Known rows, with every step that occurs:
semup laro vemozen vevama: [-3,2,1,-2,2,4,12,5,-6,-5,3,-4,22,-9,-3,-7,-16,1,5,2,1,-13,10,4]
vemozen laro: [-3,1,-3,-4,-1,-1,-9,-1,4,1,-1,-6,-5,11,-3,-1,6,-1,9,1,0,2,2,-13]
gibi semup laro vemozen: [0,2,-3,-2,-1,6,-9,4,-5,-1,-3,-5,28,-7,9,-10,-12,2,1,-6,2,-9,7,-9]
gibi semup vemozen: [-1,-2,0,2,0,-2,-8,-3,10,8,-2,-3,11,1,9,7,10,2,-9,-6,1,-2,0,-12]
semup laro: [-3,1,-5,-3,-2,3,-11,4,3,-5,0,-5,18,-6,0,-7,0,0,4,1,0,1,-2,-11]
varud vevama vemozen laro semup: [7,3,-2,-1,-1,-4,0,-1,-16,-2,1,-7,-15,10,3,-3,-5,-6,12,5,-5,5,-7,5]
vemozen semup: [-2,0,-1,0,-6,0,-10,-1,4,1,0,-1,4,-2,-13,-3,-2,6,-7,-4,-1,1,-2,-13]
zivi varud vevama vemozen semup: [1,6,2,1,-6,0,3,0,-12,-2,1,19,4,-1,-15,-6,-9,3,-9,-6,2,4,-7,2]
vemozen laro semup gibi: [4,2,-5,-3,0,5,-8,-3,1,2,2,-9,-42,9,4,1,4,-4,8,7,-5,4,-2,-13]
laro semup vemozen vevama: [3,-2,1,2,5,-7,12,0,7,6,8,-6,-5,-3,4,8,3,-4,-5,9,-3,-2,0,2]
varud vevama zivi vemozen laro: [-1,-5,3,-2,0,-2,2,-1,9,-5,-6,-5,0,7,2,8,14,-1,15,1,0,3,-3,20]
vevama vemozen: [-3,3,2,0,1,-2,-6,-1,-14,-3,-2,-4,-3,1,-3,-4,-7,-1,-6,-2,0,3,1,-11]
zivi vemozen: [-4,-1,7,-2,0,-2,-8,0,8,-5,-3,-4,4,-1,-1,6,9,-2,-5,-1,0,2,2,-11]
zivi vemozen semup gibi: [-2,-1,11,0,-4,7,-6,-1,10,-6,1,-1,-18,-4,-10,10,7,6,-6,-6,-1,1,1,-11]
gibi semup vemozen vevama zivi: [1,-7,-1,3,6,-4,16,-3,10,11,-1,-3,10,-4,12,7,9,3,-5,-3,4,-4,5,16]
gibi semup laro vemozen vevama: [0,1,-2,-2,2,5,14,3,-6,0,-1,-4,27,-9,7,-8,-13,3,4,-5,3,-13,12,4]
semup laro vemozen vevama zivi varud: [-2,1,-3,0,5,3,20,6,-5,-2,2,17,21,-10,2,-12,-14,-1,4,5,6,-11,10,17]
varud vevama zivi vemozen semup: [1,-5,4,2,-6,-2,3,1,10,-5,-4,-1,10,-4,-7,8,7,4,-1,-4,0,3,-6,20]
gibi semup: [0,1,-7,-1,-1,0,-9,-2,2,6,-7,-4,4,1,8,-4,4,2,-9,-6,2,1,1,-12]
varud vevama: [-3,2,-6,-2,-3,0,-5,-1,1,1,-3,-4,-1,1,-3,0,0,-1,-9,1,-1,1,-8,5]
varud vevama zivi vemozen: [-1,-4,2,1,0,-2,1,0,7,-4,-6,-3,4,-1,4,7,10,-2,-3,1,0,2,-4,22]
vevama vemozen laro: [-1,2,4,-2,0,-1,-5,-1,-12,-4,-3,-5,-7,10,-3,-4,-4,-1,12,-3,0,4,4,-13]
varud vevama vemozen: [-2,4,1,0,-2,-1,-1,0,-15,-2,-2,-4,-2,0,-3,-3,-7,-1,-7,-1,-1,3,-6,6]

Rows:
[2,-4,-3,4,7,-4,20,-2,12,12,-1,18,11,-3,12,4,10,2,-8,-4,8,-3,5,14]
gibi semup vemozen vevama zivi varud
[4,-6,-2,4,7,-8,16,-1,8,8,6,-4,-5,-5,9,8,4,-5,-2,11,-3,-1,0,18]
laro semup vemozen vevama zivi
[-3,3,0,-2,-1,4,-9,5,-5,-5,2,-5,22,-8,-1,-8,-16,0,3,1,0,-9,6,-9]
semup laro vemozen
[-1,1,3,0,-7,-1,-8,1,-3,0,1,-3,8,-1,-13,-4,-17,5,-7,-3,-1,-7,6,-11]
laro vemozen semup
[-1,5,0,-1,0,-1,4,-1,-13,-2,-2,16,-7,12,-5,-5,-2,-3,8,-2,3,4,-3,1]
zivi varud vevama vemozen laro
[-2,0,1,0,-5,7,-8,0,4,1,1,-2,-23,-3,-12,1,-2,7,-8,-3,-2,0,-2,-12]
vemozen semup gibi
[-2,1,-8,1,2,0,-4,-1,4,4,-4,18,-3,0,4,-5,4,-2,-9,3,4,3,1,1]
vevama zivi varud
[6,3,-1,-1,1,-5,-4,-1,-15,-3,3,-7,-15,10,4,-4,-4,-6,12,4,-4,6,2,-13]
vevama vemozen laro semup
[1,-4,1,0,0,-2,-8,-2,12,8,-1,-5,7,9,8,8,14,3,9,-6,2,-1,2,-14]
gibi semup vemozen laro
[2,-6,4,1,-6,2,3,5,12,-11,0,0,31,-12,-6,2,6,5,10,-3,-2,1,-8,22]
varud vevama zivi vemozen semup laro
[-3,6,0,1,0,0,2,0,-14,-1,-3,17,-1,2,-4,-6,-6,-3,-10,-1,4,3,-6,3]
zivi varud vevama vemozen
[-4,-3,4,-1,1,-4,-8,-2,11,3,5,-5,1,10,-2,9,10,0,9,1,-1,-1,0,-13]
semup vemozen laro
[-3,-4,1,3,7,-4,20,-1,10,7,4,18,5,-4,1,5,6,-1,-7,5,5,-4,4,14]
semup vemozen vevama zivi varud
[2,3,-6,-2,1,5,-9,-2,0,3,2,-7,-38,-1,6,1,-1,-5,-9,7,-5,2,-3,-10]
laro semup gibi
[6,4,0,-1,0,5,1,-2,-16,-1,3,-7,-42,9,4,0,-3,-5,9,5,-6,5,-7,5]
varud vevama vemozen laro semup gibi
[2,3,4,2,-6,2,-1,5,-12,-9,3,-1,24,-9,-14,-8,-12,6,6,-6,-3,4,-7,5]
varud vevama vemozen semup laro
[0,-6,6,2,-3,-2,-3,0,11,-5,-2,0,9,-5,-6,6,7,5,-1,-4,0,3,2,4]
vevama zivi vemozen semup
[4,4,1,-2,2,4,-5,-3,-15,-1,4,-7,-43,9,5,-1,-4,-4,10,4,-4,7,1,-12]
vevama vemozen laro semup gibi
[4,-2,-4,4,8,-8,18,-1,8,9,7,15,-5,-3,9,5,6,-7,-7,11,2,-1,-1,15]
laro semup vemozen vevama zivi varud
